Known rows, with every way that one mark hangs from another
(Q_487 (Q_499 Q_179)): [-13 -19 -14 -48   3  -6 -10  46 -17   8   4  -5  31  22  12  -9  12 -11
  13 -23   5 -11 -13 -16]
(Q_872 (Q_217 Q_462 (Q_487 Q_499) Q_890)): [-16 -44   3  64   8 -22 -19   4 -11  15  -7  -5 -21  -2   3 -31  -3 -11
  18  -1  -9  -6  29 -22]
(Q_487 (Q_217 Q_462 Q_872)): [ 25 -55  27 -17  -9   7 -22 -36 -14 -11 -14  -4   8   9 -12 -41   0  -5
 -10  17 -19  11  29 -34]
(Q_217 Q_487 Q_890): [ -3   3  -7  40   9  -5  -2  18   1   8  -2  -2 -25  -4  18  -8  -7 -16
   3  13  -3  -3  18 -21]
(Q_487 Q_217 (Q_499 Q_179)): [ -2 -30   1 -84  -3   0 -13  30 -22   2  -1  -9  24  32   9 -14   8 -18
   9 -38  -2 -15   1 -29]
(Q_487 Q_499): [-11 -16  -9  10   1  -2  -2  12  -2   3  -2  -3  23   9   1 -14   2   2
   0 -16  -7  -9  -3 -16]
(Q_185 (Q_872 (Q_217 Q_462))): [ -2 -49  17 -25  -7 -11  -4 -15  -4   2   1   4 -10 -18 -14  -2   4  13
  40   0  -5  -1  -2  14]
(Q_462 (Q_217 Q_872)): [ 25  -7   8  24  -4  12  -9 -21 -13  11  -6   2   8   6  -5 -13  22 -10
  -1  -6  -5  -2  -7  -2]
(Q_347 Q_179 (Q_487 Q_217 Q_499)): [ -3 -37  13 -37 -14  -5 -24 -21 -24  12  -5  -6  23  24 -23 -16  15 -39
 -21 -16  -9   7   7 -35]
(Q_872 Q_217): [ -6  -7   9  -2  -4  -5  -7  -9   2   9   1   2 -15  -5 -14   9   8   9
   9 -20   4  -4  -9  15]
(Q_185 Q_872): [  0 -18  -2 -42  -5   4  11  10   5  -2   4   4  11 -10   2   5   3   7
  25  -2  -6  -8 -15   1]
(Q_217 Q_462 Q_487 Q_872 Q_890): [ 11 -41   7  58   7  -4 -20  -4  -8   4 -10  -2 -10  -3   8 -43  -2 -15
  -4  44 -15  10  33 -42]
(Q_890 (Q_217 (Q_487 Q_499) Q_872)): [ -1 -14 -14  65  -9  11 -12  15 -12  -5  -5   1  37  24  -7 -36  11   6
 -12 -17 -36 -17   2 -48]
(Q_872 (Q_217 Q_487)): [-14  -5   8  35  -4  -5  -9  -1  -4  10   3   2 -26  -5 -11   5  11 -10
   6 -22 -10  -9   6  10]
(Q_499 (Q_179 Q_347) Q_487): [-18 -19  -7   1   9  -4 -15  71 -23  16   6  -9  14   7   2  -7  30 -35
  32  -3  12  -8 -15   2]
(Q_872 (Q_217 Q_462 Q_890)): [  5 -31  15  21   6 -20 -14 -17  -2  12  -7  -2 -34  -9  -1 -11  -8   7
  20  17  10   9  14   0]
(Q_347 (Q_179 Q_499) (Q_487 (Q_217 Q_890))): [  6 -28   6 -57 -10 -11 -18 -16 -12  10  -2  -2  -1  26 -17 -15  12 -32
  -4   4  15  14  21 -27]
(Q_179 (Q_347 Q_487) Q_499): [-20 -42  -9   1  -4  -9   1  26  -9   2  11   1   9   6  -7  -2  22 -20
  14   3   5  -8  -7  11]
(Q_347 (Q_487 (Q_217 Q_890) Q_499)): [  2 -33  14 -44   1  -3 -12   0  -9  18  -7  -6   3   9   6 -11  -7 -26
 -10  -1  -6  -6  12 -46]
(Q_347 Q_179 (Q_487 (Q_217 Q_890) Q_499)): [  2 -36   8 -38  -5 -10 -23 -14 -16  20 -10  -9  10  22  -7 -21   5 -38
 -16  -1   0   8   9 -49]
(Q_347 Q_179 (Q_487 Q_217)): [  8 -23  22 -48 -15  -4 -23 -32 -22  10  -3  -4   1  15 -23  -2  13 -40
 -23   1  -1  16   8 -19]
(Q_872 (Q_217 Q_487 Q_890)): [-10  -3   3  36   5 -10  -9   7   3  18  -1   0 -37  -8   6   2   2  -9
  12  -8  -1  -6   9  -6]
(Q_347 (Q_179 Q_499) Q_487): [-11 -17  -2 -25 -13 -13 -15  -9 -15   9   7   4  17  19 -29  -5  25 -26
  -8   5  13  17   4   1]

Rows
[ -6  -4 -13  12   4  -5 -11  38 -38  20   4  -5   5  25  14  -8  25 -44
  19 -40  -3 -20   2  -3]  (Q_462 (Q_217 (Q_487 (Q_499 Q_179))))
[ 22  -3   1  65   5   6 -11  -5 -12  20  -8   0 -16   3  13 -22  15 -27
   0   6  -9  -4  11 -23]  (Q_462 (Q_217 Q_487 Q_872 Q_890))
[ -8 -53   6 -36 -11  -3  -3  12 -14  -4   5  -2   1  15  -9  -8  19 -27
  10 -12  -2 -12   8  -2]  (Q_179 (Q_347 (Q_487 Q_217)) Q_499)
[-21 -46   8  65  -1 -17 -19  -5 -17   8  -3  -2 -11   1 -13 -25   6 -11
  12 -15 -18  -8  26  -7]  (Q_872 (Q_217 Q_462 (Q_487 Q_499)))
[ -4 -30 -11  49   7   3 -16  25   2  13  -8  -3  20   9  14 -42   7 -10
  -8   7 -20 -10  10 -56]  (Q_217 (Q_487 Q_499) Q_872 Q_890)
[-24 -50  -7  22   2  -9  -5  30 -13  12   3  -5  22   2   1  -9  16 -26
   4  -3  -9 -14 -19 -11]  (Q_179 (Q_347 (Q_487 Q_499)))
[-21 -37  -9   5   1  -9   0  30   7  19   2   1  -4  -8   9  -8   6   0
  38 -26 -14 -25  -7 -22]  (Q_185 (Q_872 (Q_217 (Q_487 Q_499) Q_890)))
[  1  -7   5 -22   3   2 -10  12  -2   8  -6  -3  -3  12 -12 -22   6 -16
  19  -4  13  -4  36 -25]  (Q_179 (Q_499 (Q_487 (Q_217 Q_890))))
[ 31 -54  22 -15   0   2 -21 -27  -7  -3 -18  -6  -4   7   5 -45  -9  -3
  -3  32 -11  12  33 -50]  (Q_487 (Q_217 Q_462 Q_872 Q_890))
[-10 -30  17  57  -2 -14 -17 -16 -15   4  -1   0 -34  -9 -13 -10   4 -12
  11   1 -11   3  27   9]  (Q_872 (Q_217 Q_462 Q_487))
[ 12  15  -5  61  10  -4  -2  -1 -15  18  -4  -2 -38   0  18  -1   4 -32
  12  -3   2  -8  16  -3]  (Q_462 (Q_217 Q_487 Q_890))
[ -6 -29  12  58   7 -20 -17  -9  -9  12  -5  -2 -46 -11   3 -16  -4 -12
  17  15  -2   4  31  -5]  (Q_872 (Q_217 Q_462 Q_487 Q_890))
[ -6 -47  10  17   2 -16  -6   0  -3  10   0   2 -34 -21   5 -10  -2  -4
  42  12  -8  -5  16  -6]  (Q_185 (Q_872 (Q_217 Q_462 Q_487 Q_890)))
[ -4 -48  12 -81  -4  -4 -14  37 -31   8   6  -9   0  16   8   4  19 -46
  10 -11   0  -8 -13  -9]  (Q_499 (Q_179 (Q_347 (Q_487 Q_217))))
[-22 -65   6  22  -5 -13  -9   6 -13   5   2   1   2 -10 -11 -21   9  -5
  37 -18 -25 -16  12  -6]  (Q_185 (Q_872 (Q_217 Q_462 (Q_487 Q_499))))
[ 30  -5   2  27   5   7  -9 -14  -5  19 -11   0  -6   4   9 -19  12  -8
   6   9   4   0  -4 -18]  (Q_462 (Q_217 Q_872 Q_890))
[ 22 -26   7  39  -9   4 -14 -22 -16 -13  -9   2  17  13 -14 -34  -1  20
  -4  23 -18   9  10 -28]  (Q_890 (Q_217 Q_462 Q_872))
[-19 -20  -7  48   6 -13 -11  19   1  21  -3  -2 -15   1   7 -13   5  -7
  13 -23  -8 -16   7 -21]  (Q_872 (Q_217 (Q_487 Q_499) Q_890))
[  0 -56  -2  67   8  -7 -23   8  -9   6 -12  -5  14   6  10 -58  -1 -14
  -2  27 -21   1  31 -57]  (Q_217 Q_462 (Q_487 Q_499) Q_872 Q_890)
[  3 -48  13 -20   2 -16  -2  -7   2  10  -3   1 -23 -21   1  -7  -5  14
  45  15   4   0   1  -1]  (Q_185 (Q_872 (Q_217 Q_462 Q_890)))
[-11 -49  15  12  -7 -11  -6  -7 -10   2   4   4 -21 -19 -11  -6   7  -6
  34  -4 -18  -6  13   9]  (Q_185 (Q_872 (Q_217 Q_462 Q_487)))
